Each row was made from one path, in order. Every step used is in the known rows, and no mark comes twice. Write each row's path.
Known rows:
C -> D -> R -> A: [-24  -5  46  28 -18  27 -17  24 -21 -11 -20 -19 -19  -9 -22  19  26 -34
   0  27   2  29  14  10  14  -2 -15 -20   7 -41  -5  15 -21]
Q -> H -> F: [ 13   9   7  -1  -3  12 -19  -2  12  -4  16  42   0   8   1  22  20   1
   2  -9  -1 -14  -4 -11 -14 -21 -16   9 -36  -9  -5  20  -1]
F -> H -> M -> R: [ 13   3  13 -33   9 -19  -5  -7 -46 -15  -1  -2   7 -29 -16 -24  20 -20
  -3  -9 -23 -44  10  -6   4   7   9   0 -10 -43 -11   4  -2]
H -> M -> P -> L -> C -> D -> R: [  28  -23   11  -16   -4    6  -34    6 -103  -39   48   -6   -4   -4
  -39   -2    5  -48  -22   15   -1   37   28  -31   15   10    7   -5
  -33  -18  -15   33   53]
A -> R -> D -> C: [ -9 -24   0   6 -22   8 -23   4 -27  -3  -1  11   0  -8  -6  -3   6 -24
   4   0   6  30  12 -23  29 -32  -1   4  14 -21 -14  30 -28]
A -> R -> D: [-17 -14  -3  -5 -17   9 -14  28  -4  -6  -8  11 -10  -8 -10  -6   7 -24
   5   3  -3   5   5 -29  15 -31 -18  -5   8 -15   5  11 -41]
N -> P -> M -> C -> D -> R -> A: [ 12 -12  15   5 -32  36  -3 -12 -51  24   7 -15 -10 -26 -48   5  22 -19
  -1  44   4  29  44  25  40  -5 -14  -7 -10 -66   1  53 -18]
X -> P -> M -> C: [ 18 -17 -25 -30   4  24  26 -54 -34  36  11  13  23 -19 -21   0   0  -6
  -8   2  21   6  27  25  27   7 -13   9  -8  -7 -10  54  23]
C -> M -> H: [  3   8  38 -16   3  -7   7  20 -13  26  12   3  34  -1   0   6  23   4
  -9   4 -12   1   8 -11   1  11  13   6 -45 -23  18  28  -5]
H -> M -> C: [ 14 -11 -13 -28  10   3   3 -27 -64  16   6   5  -3 -15  -8 -18  -9 -13
  -9   2  -9   2  16  -4  11  24  33  11 -13 -13   1  20  22]
N -> P -> L -> C -> M -> H -> Q: [ 27  -2  20 -11  -1 -26 -10 -16 -71   8  97   8  45  -4 -21   6  17 -22
 -20 -14 -14  33  23 -35  23  22  31   4 -60  -9  18  53  28]
Q -> H -> M: [  6  -3   9  -9   5  -8 -20  -8 -35  -8   7  19  -2 -13  18  -1  -3 -17
  -7   0 -19 -18  10 -11  10  -5  17   6 -34 -25  -2   8  16]
D -> R -> M: [ -7 -11  23   2  -7 -17 -19  -6 -44 -15 -25  -5  11 -29 -10 -13  17 -21
   2  13 -15 -10  -5 -12  20  21  29   3 -15 -23 -19   1   0]
R -> D -> C: [ -6 -15  -8   4  -3  19  -7  -6 -19   8  -6   8   8  -3   2  18   6  -8
  -1   8   5  27  10 -13  26 -12 -10   7  14 -17 -22  11  -1]
A -> R: [  0 -10  10   0 -17 -11 -18   9  -2  -9   5   5  -8  -4 -10 -20  -2 -13
   6  -7   0   4   0  -9   2 -22   9  -2   3  -4   9  19 -27]
D -> C -> M -> P -> N: [ 17  12   8   7 -20  12   7 -19 -15  16  64   6  11  20 -12   3   0  10
   2  -9  -8 -17  15  -9  25   4  11  45 -14  -1 -11  42  13]
R -> M -> H -> Q: [-15   2  13  -9  -4 -20   5  -9 -56   5  15  14  27 -18  12  16  30 -20
  -5 -17 -15 -22  10 -17  30  44  27  15 -33  -9  12   3  10]
N -> P -> L -> C: [ 41 -19  -6 -13   0 -18 -22 -14 -38 -19  70  -3  13   1 -24  -6 -11 -10
  -5   3   0  42  13 -21   8 -10  -4  -6 -22   2  -6  17  31]
F -> H -> M -> C: [ 31  10  -2 -38  18 -18  -2 -13 -69   8  -3  14   2 -28 -12  -4   6 -29
 -15  -1 -15 -21  20  -4   8  21  11  17 -21 -33  -2  24  14]
X -> P: [  2 -14 -16 -16   6   6   5 -32   3   0  15  10  14   3  -7  -7   0  -3
  -6 -12  16  14  -4   0  11  -9 -17 -17   6   3  -4  12   7]
A -> R -> D -> C -> M: [-13 -17  21  10 -26   9 -24   9 -41  15   0  13  15  -6  -6  -9   9 -21
 -10  11 -10  29  21 -31  34 -28  24  10 -10 -22  -6  45 -39]
L -> C -> D: [  6  -1  -7   5 -23  18 -22  32 -25  16  19  -6   1   5  -5  20   1 -40
 -17  27  16  38  21 -22  -7   1  -3  -7 -13  -8 -11   9  41]
P -> L -> C -> D -> R -> M -> H -> F: [ 19 -19  46 -14 -11   3 -39  29 -86 -16  26  14  38 -18 -50  40  51 -41
 -13  18   1  44  15 -41   5  25   6  11 -69 -27 -25  29  38]
D -> C -> M -> H -> F: [ 22   1  34  -9  -7  21  -3  -1 -32  26  25  30  45   9 -12  17  37  20
 -12  -7  -2  18   9 -13   7   5  26  18 -46 -18  -4  48  -1]
P -> L -> C: [ 22 -16  12  -5  15 -12 -14   1 -45 -17  43  -3  10  -6 -16  14  -6 -28
  -7  -1   5  37  11  -3  -1   8  -3   7 -20  20 -16  15  45]
Q -> H: [  0   8  14   0   7  -9 -18  -6  12  -2   9  15  -4   1  14  14   5 -17
   2  -1  -2  -6  -1  -1  -6 -14 -15  10 -23 -20  -4  14   8]
H -> M -> R: [ -1 -19   2 -24   2   1  -2 -14 -42  -6   8 -11  -4 -16  -8 -39   3  -6
   3  -4 -17 -21   7  -6   7  12  28  -8  -4 -23  -9   1   7]
N -> P -> M -> R -> D -> C -> L: [ 11 -26 -15 -25   3  16  -6 -25 -26  21  28  -7  28  -3 -28 -16   4  10
  13  22  10   8  33 -13  48 -31   5   5   9 -42 -27  30 -11]
A -> R -> M -> P -> L -> C -> D: [ 21 -28   8 -23 -29 -13 -45  19 -85 -31  52  13   0   8 -29  10   7 -52
 -21  11  -2  31  38 -53  16 -10  -7  15 -41   8  -2  20  28]
X -> P -> L -> C -> D -> R -> A: [  2 -33  41   7   1  26 -25  -7 -55 -29  38 -10   8 -10 -45  29  18 -64
 -10  13  22  84  20   5  23  -8 -35 -29  -6 -17 -26  39  31]
L -> C -> M: [ 14   0  13   2  -7   6  -5  14 -44  21  28   0  22  -5   6  -4  -2 -27
 -16  15  -7  17  16 -18   0  11  24   1 -35   1  -6  32  35]

Which path is each row?
[ -7   7  33  11  -1  -6   1 -25 -56  32  37   9  41  -2   5  15  27 -11
 -14 -20  -5  18  15 -10  30  30  54  19 -30 -15   6  52  12] => D -> C -> M -> H -> Q
[ -7 -39 -20 -19  -9  39  13 -49 -30  24   6   2  34 -22 -23  -6  19  -8
   3   2  21  11  28  12  51 -17 -24  -2  16 -32 -43  42   6] => X -> P -> M -> R -> D -> C
[  5 -13  33 -11 -23  -6 -30  38 -68  12   6 -11  29 -28 -19  17  36 -57
 -10  33   5  29  15 -31  12  29  10  -3 -47 -54 -20  23  44] => L -> C -> D -> R -> M -> H
[-11 -15   6 -18  -6  21  -5  24 -35  25  23  -9  16 -11  -7 -13  17 -40
  -7  21  -9   6  21 -32   3   5   2  -5 -18 -28 -18  36  18] => L -> C -> M -> R -> D
[-18 -14  33  -6   2  18   9  -3  -5 -10   7 -18 -19  -4  -7  -7  22 -16
  17  -3  -3  -9  10  24   7  -3 -20 -13  19 -20  -5   6 -14] => M -> R -> A
[-26 -15 -11 -20   3  14   1   7   5   2  -6 -11  -5  -9 -11  -7  18 -12
  10   6  -2  -9   3 -17   2  -7 -22  -5  16 -28 -13   2 -16] => M -> R -> D
[ -3 -11   4  -9  -6  10 -24  -7 -75  15 -13 -10 -13 -22 -32 -14   7 -35
 -14  28  -4  29  15 -13  11  24  38   4 -12 -48  -9  34  11] => H -> M -> C -> D -> R
[ 37 -12  10 -13  -4 -19 -20  -7 -55  -4  71  -2  29   3 -23  -9  -7  -8
 -21  15 -15  41  21 -34  10  -3  21  -1 -49   0   0  35  21] => N -> P -> L -> C -> M
[  6 -11   3 -28   5   0 -11  -7 -66  -7  -8   5  14 -32 -16  -5  25 -31
  -4   0 -15 -14  21 -20  29  -2   5   7   4 -57 -35  17  -3] => F -> H -> M -> R -> D -> C
[ -8 -18  31   0 -11  34  26  -4 -29   7  -1 -16  -3 -23 -11   1  22  -7
  19   7  -5 -27  36  47  26   1 -24  -2   6 -24  -8  19 -11] => P -> M -> R -> A
[ 38 -16  -1 -24  16  -5  -7  -9 -46 -31  65   6   3  15 -17  10  -4 -21
  -6 -12   6  18  19 -14   0   0 -28  10 -17  23  -5  25  51] => M -> P -> L -> C
[ 36  -3  43 -24   9   8  -4  21 -56   4  58  27  47   1 -28  28  31 -10
 -15  -6  -5  31  18 -25  -8  13   7  13 -72   7  -2  49  32] => P -> L -> C -> M -> H -> F
[ 13   8   2 -16  -3   8   8  -3 -18   2  27  10   7  20   0 -15   7  12
 -15  -1 -10 -19  17 -21   5  -3   1   7 -22   2  18  27  -4] => C -> M -> P
[ 25  -3  -3 -29   6   0 -10 -18 -40 -20  33  29 -14   7  16 -11  -3  -9
  -6 -10 -16 -37  17 -19  10 -12 -11   7 -32 -22   9  17  23] => Q -> H -> M -> P
[  7 -21   3 -20  20  -8  -3 -41 -11 -23  27   7  20   4 -26   6  -3  -3
 -10 -20  10  35  -1   2  13  -7 -22  -3  -5  21 -10  14   7] => X -> P -> L
[  9 -24  19 -12  -5   1 -25  -7 -58 -22  38  22  13  15 -28  -2  10 -14
 -13  -8 -12  32  29 -39  34 -34  -4  23 -19   1   0  57 -29] => A -> R -> D -> C -> M -> P -> L
[ 33  -6 -32 -20 -15   5  16 -36 -31  35  26   2  10 -17 -26 -15  -3  16
  -1  17   1  -3  30  11  25   0   1  13 -16 -27   8  39   2] => N -> P -> M -> C
[ 38  13  -8 -39   8 -12   4  -4 -55 -27  15  20   3  -6  -7 -10  10  -6
 -15 -15 -17 -51  20 -20  13  -2 -16   3 -18 -21  11   8   7] => F -> H -> M -> P
[ -8  -4 -10 -19 -14   2 -21  -2 -55  28 -13  -2  -1  -7 -10  21  12 -26
 -23  32  -2  21  25 -23  11  28  13  25 -24 -21  -5   6  12] => R -> M -> C -> D
[ -1 -19 -30 -21 -26  23  12 -10 -12  16  13  -8  12 -20 -28 -20  16  14
  10  20  -7 -26  31 -10  33 -20 -26  -6   1 -47  -9  16 -29] => N -> P -> M -> R -> D
[ 10 -22  50 -13  -5 -22 -40  29 -82 -14  20 -13  35 -28 -38  34  35 -60
 -12  23  -2  50  17 -30  13  31   8  10 -59 -39 -26  24  44] => P -> L -> C -> D -> R -> M -> H
[-21  -9  20  11 -25  -4 -34  14 -43  -2 -31 -12   7 -20 -17   8  22 -29
 -13  34  -9  11   7 -25  15  17  23   1 -23 -36 -18  -3  -6] => C -> D -> R -> M
[-15  -7  37   6  -2  27 -14   5 -39  11 -12 -16 -28 -13 -33  18  22 -48
  -1  29  10  46  19  16  10  11 -15  -5   5 -47  -5  41  -8] => M -> C -> D -> R -> A
[  6  -6  -7 -11  -7  26   1 -10 -39   9  23  19  15  18   2   2  11   3
 -19  10  -6   9  26 -36  30 -12  -8  15  -9 -14  -4  40  -5] => R -> D -> C -> M -> P
[ 31  -4  -4 -21 -21   2  21  -3  -8  21  30   3  35 -14 -21  -2  17  27
   4   8   1 -15  25   6  28  -6 -15  -3 -33 -40  16  24  -5] => N -> P -> M -> H
[ -5   2 -13 -11  -4  12 -12   0 -16  35  -1  -6 -12   6 -21  17   5 -17
 -14  23  12  36  19  -8  -6  11  -3  13  -3 -20   2  22  10] => M -> C -> D
[ -1  -3  33 -10 -26  12 -29  30 -42   1 -15  19  24 -14 -36  25  56 -10
  -9  19  -3   5   4 -38   6  19   9   5 -48 -47 -10  13  -8] => C -> D -> R -> M -> H -> F
